Each row was made from one small tree. The marks that hang from a mark follow it in brackets, in the order of their numbers. Every link used is in the known rows. Write each row's tree.
Known rows
J549{J669 J673{J864}}: -1.86  0.68 -1.46 -0.23 -2.28 -0.54 -0.50 -2.87  0.81  1.62 -2.76  3.96 -3.58 -3.13 -2.24  0.92  0.28 -2.41 -0.39  2.96
J673{J864{J43 J553 J731}}: -0.96 -1.68 -4.58  1.61 -2.04 -1.28  0.72 -4.32  1.20 -2.57 -0.98 -1.67 -4.89 -3.81  2.72  2.95  4.45 -0.32  4.59  2.46
J731{J864{J43 J553{J558}}}:  2.31  0.53 -1.87  2.52 -2.35  1.49  1.65 -2.47 -1.20 -2.62  0.15  2.77 -2.87  0.02 -0.81  1.11  1.89 -0.39  2.19 -1.10
J43{J864{J553{J558}}}: -1.23  0.21 -1.84  2.11 -1.74  1.97  0.86 -1.42 -0.17 -1.98 -0.59  2.21 -0.66 -1.13  0.26  0.70 -0.40  1.05  1.21 -1.25
J731{J864{J43}}:  2.27  1.67 -1.33  1.69 -2.31  1.41  0.29 -2.80 -1.91 -2.67  0.16 -0.01 -2.26  0.81 -2.33  0.12  1.58 -0.72  0.20  0.65
J549{J669{J864}}:  1.41  1.03 -2.55  0.04 -3.45 -0.11 -1.06 -2.53  0.66  1.06  1.04  3.21 -2.00 -1.85 -2.00 -0.75  0.70 -1.19 -2.41 -0.25
J864{J731}: -0.80  0.55 -2.64  0.73 -1.12  0.89  0.89 -2.59 -0.78  0.07 -0.74 -1.24 -2.75 -0.58  1.04  0.40  3.52 -0.46  2.38  2.27
J43{J864}: -1.37  1.22 -1.30  1.36 -1.68  1.87 -0.54 -1.64 -1.00 -2.03 -0.65 -0.53 -0.10 -0.32 -1.21 -0.28 -0.74  0.68 -0.58  0.47
J88{J864{J553 J731}}: -0.58  1.22 -3.91  0.76 -1.54 -0.14  0.30 -2.89  3.04 -2.43 -0.89  2.30 -4.63 -3.54  2.89  1.43  5.44 -0.21  3.91  0.92
J553{J864{J43 J731}}: -0.12  0.26 -2.77  1.30 -3.15 -0.67  0.75 -1.75 -1.58  0.49  0.79 -3.84 -6.14 -2.03  1.46  0.22  2.67 -0.93  3.57  0.63
J731{J864{J43 J553}}:  2.62  1.37 -1.93  2.02 -2.25  0.38  1.34 -2.92  0.19 -3.21  0.00  1.83 -2.63  0.06 -0.54  1.48  2.40 -0.01  1.16 -0.23
J549{J673{J864{J43}}}: -1.58 -1.00 -2.32  0.64 -2.16  0.35  0.30 -2.49 -1.47 -1.04 -2.57  0.09 -4.10 -2.48 -1.74  2.29  1.55 -1.07  1.58  2.91
J88{J864}: -0.03  1.44 -2.51  0.44 -2.43  1.22 -1.61 -1.18  1.00 -2.42 -0.73  1.05 -2.92 -2.23 -0.46 -0.66  2.44 -0.29  1.85  0.75
J553{J558 J864}: -1.11  0.33 -1.13  1.62 -4.26  1.42 -0.55  1.38 -2.70  2.21 -0.23  0.43 -3.93 -1.00 -0.81 -1.97 -0.57 -0.56  3.63 -2.04
J43{J864{J553{J558} J731}}: -2.16  0.11 -2.54  2.16 -0.87  1.50  1.67 -2.99 -0.31 -1.44 -0.41  1.32 -1.96 -1.81  1.98  1.49  1.69  0.59  2.25 -0.23
J669{J549}:  0.17 -0.31 -3.07  0.05 -2.48 -1.06  0.13 -2.58 -0.08  0.43 -0.25 -0.78 -2.63 -0.78 -1.30 -0.44  0.10  0.04  1.28 -0.10
J669{J549 J864{J43 J553 J731}}:  1.40 -2.13 -6.37  0.42 -2.77 -3.36  1.98 -6.00  1.02 -0.72  2.15 -0.14 -6.09 -3.63  1.53  2.84  4.43  0.22  0.99 -1.21
J549{J669{J864{J43 J731}} J673}:  0.33  0.00 -3.18 -0.33 -2.03 -0.59  1.71 -4.90 -0.68  1.82  0.57  3.47 -5.64 -3.15 -1.57  2.08  2.81 -2.47 -1.91  1.80
J673{J864}: -1.69  0.06 -2.30  1.07 -2.99  0.15 -2.20 -1.53  0.10 -1.45 -2.21 -0.99 -1.93 -2.04 -0.89  0.01  1.24 -0.30  2.18  1.88
J88{J864{J43 J553}}:  1.75  0.02 -3.91  1.20 -2.20  0.19  0.40 -2.30  2.05 -4.08  0.16  1.16 -4.50 -3.61  1.40  1.63  3.41  0.22  3.45  0.26
J864{J553{J558} J731}: -0.84 -0.84 -3.51  1.75 -1.19  1.02  2.67 -2.23  0.03  0.19 -0.69  2.56 -3.45 -1.74  2.85  1.69  3.77  0.10  4.83  0.04
J549{J669 J673}: -0.32  1.28 -1.13 -0.28 -1.74  0.44  0.97 -2.17  0.09  2.21 -1.74  4.63 -2.96 -1.44 -2.38  0.51 -0.05 -2.04 -1.08  2.07
J669{J549 J864}:  0.53 -0.48 -4.21 -0.34 -3.81 -1.81 -0.80 -3.39  0.13  0.34  0.95  0.76 -2.96 -1.80 -2.04 -0.11  1.24  0.23 -1.42 -1.78

Which tree is each row?
-0.53 -0.48 -3.77 -0.89 -3.13 -1.99  0.17 -3.76 -0.41  1.34 -0.19  2.69 -4.02 -2.10 -2.75  1.21  1.51 -0.22 -2.00 -1.08
J669{J549{J673} J864}
-0.82  0.19 -3.78  1.19 -1.61  0.84  0.72 -2.32  1.66 -1.77 -0.62  3.24 -4.82 -3.54  2.55  1.08  4.82 -0.59  4.72  0.14
J88{J864{J553{J558} J731}}
-0.37 -0.60 -4.97 -0.35 -2.94 -2.33  0.02 -5.01  0.11  0.84  1.18 -0.04 -4.41 -2.32 -0.32  0.63  3.42 -0.23 -0.53 -0.66
J669{J549 J864{J731}}
 1.04 -2.01 -5.16 -0.05 -3.08 -2.95  2.17 -4.76  0.50 -0.41  0.71  2.74 -5.74 -3.43 -0.87  3.58  2.51  0.22 -0.54 -1.66
J669{J549{J673} J864{J43 J553}}
 2.01 -0.29 -4.29  0.61 -2.58 -1.42  1.17 -4.48  1.64  0.16  1.82  2.71 -4.53 -3.25  0.86  1.61  3.16 -1.26 -0.49  0.20
J549{J669{J864{J43 J553 J731}}}
-1.87  1.02 -2.47  1.76 -0.68  0.59  1.28 -3.41  1.13 -2.11 -0.73  0.41 -1.71 -1.62  2.14  1.73  2.30  0.89  1.40  0.58
J43{J864{J553 J731}}
 2.13 -2.03 -5.73  0.42 -3.62 -2.85  1.07 -4.48  1.18 -1.38  2.01  0.72 -4.69 -3.01 -0.09  2.25  2.40  0.84  0.05 -2.35
J669{J549 J864{J43 J553}}
 1.89 -2.36 -3.46  2.27 -2.27  1.35  2.74 -1.49 -1.35 -1.77  0.86  1.04 -3.53 -1.65  1.12  1.99  1.42  0.56  4.22 -0.65
J864{J43 J553{J558}}
-1.73 -1.30 -2.93  1.84 -3.02  0.18 -0.80 -1.09  0.67 -1.35 -2.30  1.81 -2.43 -2.80  0.53  1.00  1.56  0.14  4.09  0.26
J673{J864{J553{J558}}}
-1.92  0.15 -1.84  1.54 -3.44  0.99  0.35 -0.08 -2.81  2.74 -0.06 -0.38 -5.06 -1.61  0.88 -1.26  1.59 -1.21  4.51 -0.96
J553{J558 J864{J731}}
 1.20 -1.33 -4.45  1.70 -0.88 -0.45  3.28 -3.99  0.52 -2.01  0.51 -1.21 -4.68 -2.35  3.51  3.27  4.69  0.11  4.33  1.49
J864{J43 J553 J731}
-0.52  0.73 -3.04 -0.31 -1.98 -1.21  1.77 -4.16  1.74  2.17 -0.62  6.75 -4.64 -3.38 -0.26  2.49  3.44 -1.74 -1.60  0.82
J549{J669{J864{J553 J731}} J673}
-0.62 -1.09 -2.66  1.98 -3.42  0.91  1.36 -1.00 -3.79  1.59  1.24 -2.14 -6.56 -2.12  1.11 -0.35  1.70 -1.51  5.11 -0.60
J553{J558 J864{J43 J731}}
 0.81 -0.14 -4.73  1.13 -1.39 -0.25  1.23 -3.60  2.22 -3.62  0.36  0.29 -5.94 -4.16  3.05  2.22  5.54 -0.36  4.33  1.41
J88{J864{J43 J553 J731}}
-2.43  0.53 -2.11 -0.19 -1.76 -0.81  0.19 -4.00  0.95  1.90 -2.65  3.37 -4.67 -3.55 -0.95  1.43  1.97 -2.86  0.41  3.82
J549{J669 J673{J864{J731}}}
-1.02 -1.87 -3.96  0.16 -2.26 -2.41  1.20 -4.07  0.71 -0.35 -1.82  0.82 -5.18 -3.47 -0.73  2.67  1.21 -0.59  2.25  0.95
J669{J549{J673{J864{J43 J553}}}}
 0.96 -2.48 -4.41  2.29 -1.16  0.71  3.81 -3.44 -1.18 -1.07  0.79  0.10 -5.20 -2.40  3.15  2.81  3.98 -0.24  5.51  0.62
J864{J43 J553{J558} J731}
-0.08  1.05 -2.00 -0.59 -2.76 -0.18  0.26 -2.90  0.07  2.17 -0.58  5.68 -3.23 -2.19 -3.03  0.80  1.02 -1.81 -3.15  0.66
J549{J669{J864} J673}
-1.12 -0.79 -5.18 -0.55 -2.21 -3.23  1.98 -5.35  1.61  1.23 -0.42  3.69 -5.65 -3.50  0.60  3.25  4.63 -0.20 -0.11 -0.90
J669{J549{J673} J864{J553 J731}}
-1.88 -0.90 -3.50 -0.13 -2.37 -2.43  0.62 -3.38  1.35  0.46 -2.64  2.11 -4.18 -2.96 -0.78  1.98  1.09 -0.34  1.76  0.83
J669{J549{J673{J864{J553}}}}
-1.84 -0.49 -2.09  0.48 -2.28 -0.43  0.58 -2.51  1.40  1.57 -2.86  6.42 -4.17 -3.71 -1.10  1.64  0.65 -2.09  1.14  1.64
J549{J669 J673{J864{J553{J558}}}}
-0.35 -2.55 -3.69  2.14 -2.94  0.19  0.24 -2.25 -0.23 -2.46 -0.97  0.00 -3.80 -3.41  0.71  1.98  1.67 -0.12  4.57  0.67
J673{J864{J43 J553{J558}}}
-2.31 -0.42 -3.74  1.24 -1.97 -1.23 -0.31 -3.24  2.14 -1.50 -2.42  0.07 -3.52 -3.37  2.55  2.12  4.32 -0.07  4.05  2.18
J673{J864{J553 J731}}
-1.76 -1.63 -4.00 -0.20 -1.75 -2.22  1.10 -5.02 -0.66  0.51 -1.67 -1.08 -5.84 -3.10 -0.83  2.17  2.05 -1.38  2.20  2.35
J669{J549{J673{J864{J43 J731}}}}
 0.78 -1.73 -4.51 -0.52 -3.23 -2.04  1.07 -4.65 -1.63  0.16  1.07  0.74 -5.35 -2.78 -2.65  2.13  1.66 -0.47 -1.49 -0.70
J669{J549{J673} J864{J43}}
 0.97  1.84 -1.12  2.12 -2.48  1.57  0.74 -1.47 -0.14 -1.47 -1.09  4.85 -1.57  0.54 -1.01  0.24  1.80 -0.12  1.62 -1.49
J731{J864{J553{J558}}}
